What can hang from each mark:
Z8: Z35
Z927: Z478 Z486
Z35: Z8 Z391 Z478 Z486
Z507: Z391
Z236: Z35 Z45
Z391: Z507
Z478: Z927
Z45: Z564

Known rows, with every way that one mark hangs from another:
(Z478 Z927): [ 3.554  1.495 -4.125 -1.734  1.867 -0.893 -5.012  1.554  4.996  3.818
  1.432  0.598  1.688 -1.901 -1.023  2.544 -5.135  0.965]
(Z478 (Z927 Z486)): [ 1.542  1.216 -4.203 -2.813  1.700 -1.133 -3.970  3.281  3.688  3.726
  1.553  0.444  1.844 -3.345 -2.180  2.112 -4.754  0.343]
(Z236 (Z35 Z8 Z486) Z45): [ 0.663 -0.955 -2.533 -1.796 -0.488  3.993  2.530  5.277  2.097  2.421
  1.088 -1.954 -2.048 -3.006 -2.165 -3.065 -4.441  2.506]
(Z507 Z391): [ 2.730  2.055 -3.928 -2.234  3.556  1.633 -4.314  1.211  6.069  1.957
 -0.630 -1.705  4.502 -2.685 -2.625 -0.614 -5.848 -0.054]
(Z236 (Z35 Z8 Z391 (Z478 Z927) Z486) Z45): [ 2.385 -2.573 -3.670 -0.803 -2.521  2.581  3.724  5.507  1.742  1.044
  1.694 -0.456 -3.193 -2.371 -1.187 -1.866 -0.989  4.067]
(Z35 Z8 (Z391 Z507) Z478 Z486): [ 2.512 -6.488 -4.179  1.592 -0.962  3.384  0.162  4.028  3.840  1.240
  3.358 -1.238 -1.181 -2.879 -0.827  0.508 -0.959 -1.178]
(Z236 (Z35 Z8 Z391 Z478) Z45): [ 2.068 -1.069 -2.758 -2.208 -2.192  2.864  3.523  3.890  2.884  0.946
  2.156 -2.808 -3.152 -2.796 -1.369 -3.708 -2.948  4.365]
(Z8 (Z35 Z478 Z486)): [ 2.204 -1.629 -4.930 -2.785 -1.235  0.542 -1.782  2.204  4.282  3.592
  1.588 -0.464  0.985 -1.231 -1.291  1.744 -2.811 -1.838]
(Z8 (Z35 (Z391 Z507) Z478 Z486)): [ 1.862 -1.994 -5.560 -1.345 -0.833  0.919 -2.223  2.909  4.013  3.446
  1.693  0.128  0.285 -0.219 -1.454  1.240 -1.862 -2.447]
(Z236 (Z35 Z8 Z478 Z486) (Z45 Z564)): [ 0.471 -2.163 -2.449 -2.000 -1.682  3.876  2.258  6.305  2.148  0.205
  0.099 -2.451 -3.168 -3.520 -0.688 -2.970 -4.255  3.454]
(Z8 (Z35 Z478)): [ 3.030  0.016 -4.463 -3.794 -0.690 -0.337 -2.219  0.599  5.127  3.540
  1.918 -1.631  0.723 -1.302 -0.913  1.281 -3.967 -0.817]
(Z236 (Z35 Z8 (Z391 Z507) (Z478 Z927))): [ 4.272 -2.234 -4.541 -1.573 -0.830  1.188  0.641  2.926  3.848  2.213
  1.579 -1.205 -2.561 -1.613 -0.800 -0.878 -3.359  3.619]
(Z8 (Z35 Z391 (Z478 Z927) Z486)): [ 2.344 -1.837 -6.854 -1.613 -1.606 -0.465 -2.316  2.881  3.833  3.048
  1.820  1.665  1.038 -0.373 -1.043  2.654  0.029 -1.105]
(Z8 Z35): [ 1.526  1.445 -5.176 -3.646  1.043 -0.055 -4.067  0.943  5.055  4.425
  1.385 -1.034  1.911 -1.030 -1.556  1.264 -4.558 -1.620]
(Z45 Z564): [-1.115  1.215 -3.886 -2.775  2.251  1.795 -7.526  3.568  5.478  1.888
 -0.286 -1.799  2.519 -3.033 -0.977 -0.607 -7.232 -0.123]
(Z927 Z478): [ 2.870  0.057 -0.882 -2.697  0.750  1.265 -7.296  3.335  5.601  2.456
  0.520 -2.409  1.745 -0.758 -2.962 -1.074 -8.969 -0.249]
(Z35 (Z391 Z507) (Z478 Z927) Z486): [ 3.445 -3.642 -4.342  1.280 -0.791  1.095 -2.323  4.199  3.680  2.435
  1.858  1.535 -0.342 -1.013 -1.364  1.549 -1.737 -0.437]
(Z35 (Z391 Z507) Z486): [-0.348 -2.090 -4.524  0.867  1.345  3.194 -4.518  4.756  3.961  3.594
  1.444  0.505  1.836 -1.232 -3.068 -0.807 -3.685 -2.623]

Rows:
[ 4.194  0.362 -4.990 -3.347 -0.529 -1.528 -2.493  0.686  4.809  3.600
  1.756 -0.320  0.431 -0.866 -0.301  2.822 -3.197 -0.121]
(Z8 (Z35 (Z478 Z927)))
[ 3.100 -6.215 -5.979  1.194 -1.953  1.386  0.094  4.157  3.589  0.716
  3.518  0.897 -0.230 -2.938 -0.137  2.764  1.725  0.632]
(Z35 Z8 Z391 (Z478 Z927) Z486)
[ 3.196  0.220 -5.068 -3.818 -0.679 -1.649 -1.987  1.469  4.217  3.530
  1.832 -0.427  0.441 -1.562 -0.911  2.634 -3.020 -0.484]
(Z8 (Z35 (Z478 (Z927 Z486))))
[-0.687 -4.596 -6.205  0.820  0.187  3.578 -2.242  4.611  3.887  1.876
  3.058 -0.093  1.929 -3.095 -1.881  0.318 -0.199 -1.532]
(Z35 Z8 Z391 Z486)
[ 4.396 -3.759 -5.336 -0.219 -1.290  0.117 -0.613  1.822  4.817  0.671
  3.929 -0.660 -0.612 -2.999  0.547  2.164  0.084  2.184]
(Z35 Z8 Z391 (Z478 Z927))
[ 2.225 -0.291 -6.441 -3.111 -1.098 -1.470 -2.301  2.081  4.059  2.978
  2.136  0.450  0.799 -1.054 -1.089  2.124 -0.939 -0.433]
(Z8 (Z35 Z391 (Z478 (Z927 Z486))))
[ 1.819 -4.014 -3.547  0.609 -1.160  2.698 -1.965  4.156  4.102  2.312
  2.065 -0.264  0.143 -1.687 -2.176 -0.670 -2.830 -1.434]
(Z35 (Z391 Z507) Z478 Z486)
[ 2.994 -1.684 -6.121 -0.928 -0.651 -0.254 -2.501  2.884  3.744  3.580
  1.507  1.378  0.077  0.213 -0.914  2.772 -1.130 -1.694]
(Z8 (Z35 (Z391 Z507) (Z478 Z927) Z486))
[ 3.903 -3.023 -3.379 -0.876 -1.328  0.573 -1.603  3.263  4.018  2.529
  1.715  0.666  0.558 -2.538 -1.072  2.140 -3.145  0.345]
(Z35 (Z478 Z927) Z486)
[ 3.255 -0.495 -1.997 -3.002 -1.579  1.473  4.209  4.136  2.137  1.443
  1.784 -2.492 -3.835 -3.675 -1.128 -1.977 -4.138  4.721]
(Z236 (Z35 Z8 (Z478 (Z927 Z486))) Z45)
[ 1.124 -0.825 -2.719 -1.493 -0.808  3.334  1.349  5.369  2.707  0.142
  0.557 -2.932 -4.116 -2.398 -0.491 -3.773 -4.438  3.875]
(Z236 (Z35 Z8 (Z391 Z507) Z478) (Z45 Z564))
[ 1.245 -2.116 -6.209 -2.081 -1.769  0.631 -2.168  2.833  4.098  3.003
  1.880  0.422  1.374 -0.711 -1.607  1.203 -0.771 -1.807]
(Z8 (Z35 Z391 Z478 Z486))
[ 5.329 -3.706 -4.411  0.855  0.056  0.470 -0.767  1.732  4.705  1.256
  3.695 -1.113 -2.116 -2.258  0.648  2.308 -1.546  1.221]
(Z35 Z8 (Z391 Z507) (Z478 Z927))
[ 2.156 -0.443 -5.800 -3.046 -1.206 -0.283 -2.594  1.319  4.991  3.053
  2.197 -0.743  1.112 -0.754 -1.114  0.812 -1.871 -0.756]
(Z8 (Z35 Z391 Z478))
[ 3.599 -1.910 -3.904 -3.561 -1.348  0.791  1.622  3.184  3.502  2.139
  1.615 -1.887 -1.811 -3.374 -1.206 -0.603 -4.075  3.856]
(Z236 (Z35 Z8 (Z478 (Z927 Z486))))
[ 1.593 -1.846 -2.991 -1.495 -1.504  2.790  2.018  6.321  1.816  0.315
 -0.038 -1.149 -3.475 -2.967 -0.130 -1.369 -3.432  4.126]
(Z236 (Z35 Z8 (Z478 Z927) Z486) (Z45 Z564))
[ 1.494 -6.598 -5.169  0.594 -2.243  2.996  0.363  4.072  3.985  0.522
  3.716 -0.898  0.163 -3.575 -0.947  0.457  0.570 -0.355]
(Z35 Z8 Z391 Z478 Z486)
[ 4.263 -3.339 -3.527 -2.040 -0.653 -0.201  0.617  2.076  4.177  1.287
  3.629 -2.051 -1.078 -4.806  0.053  2.547 -2.687  1.574]
(Z35 Z8 (Z478 (Z927 Z486)))
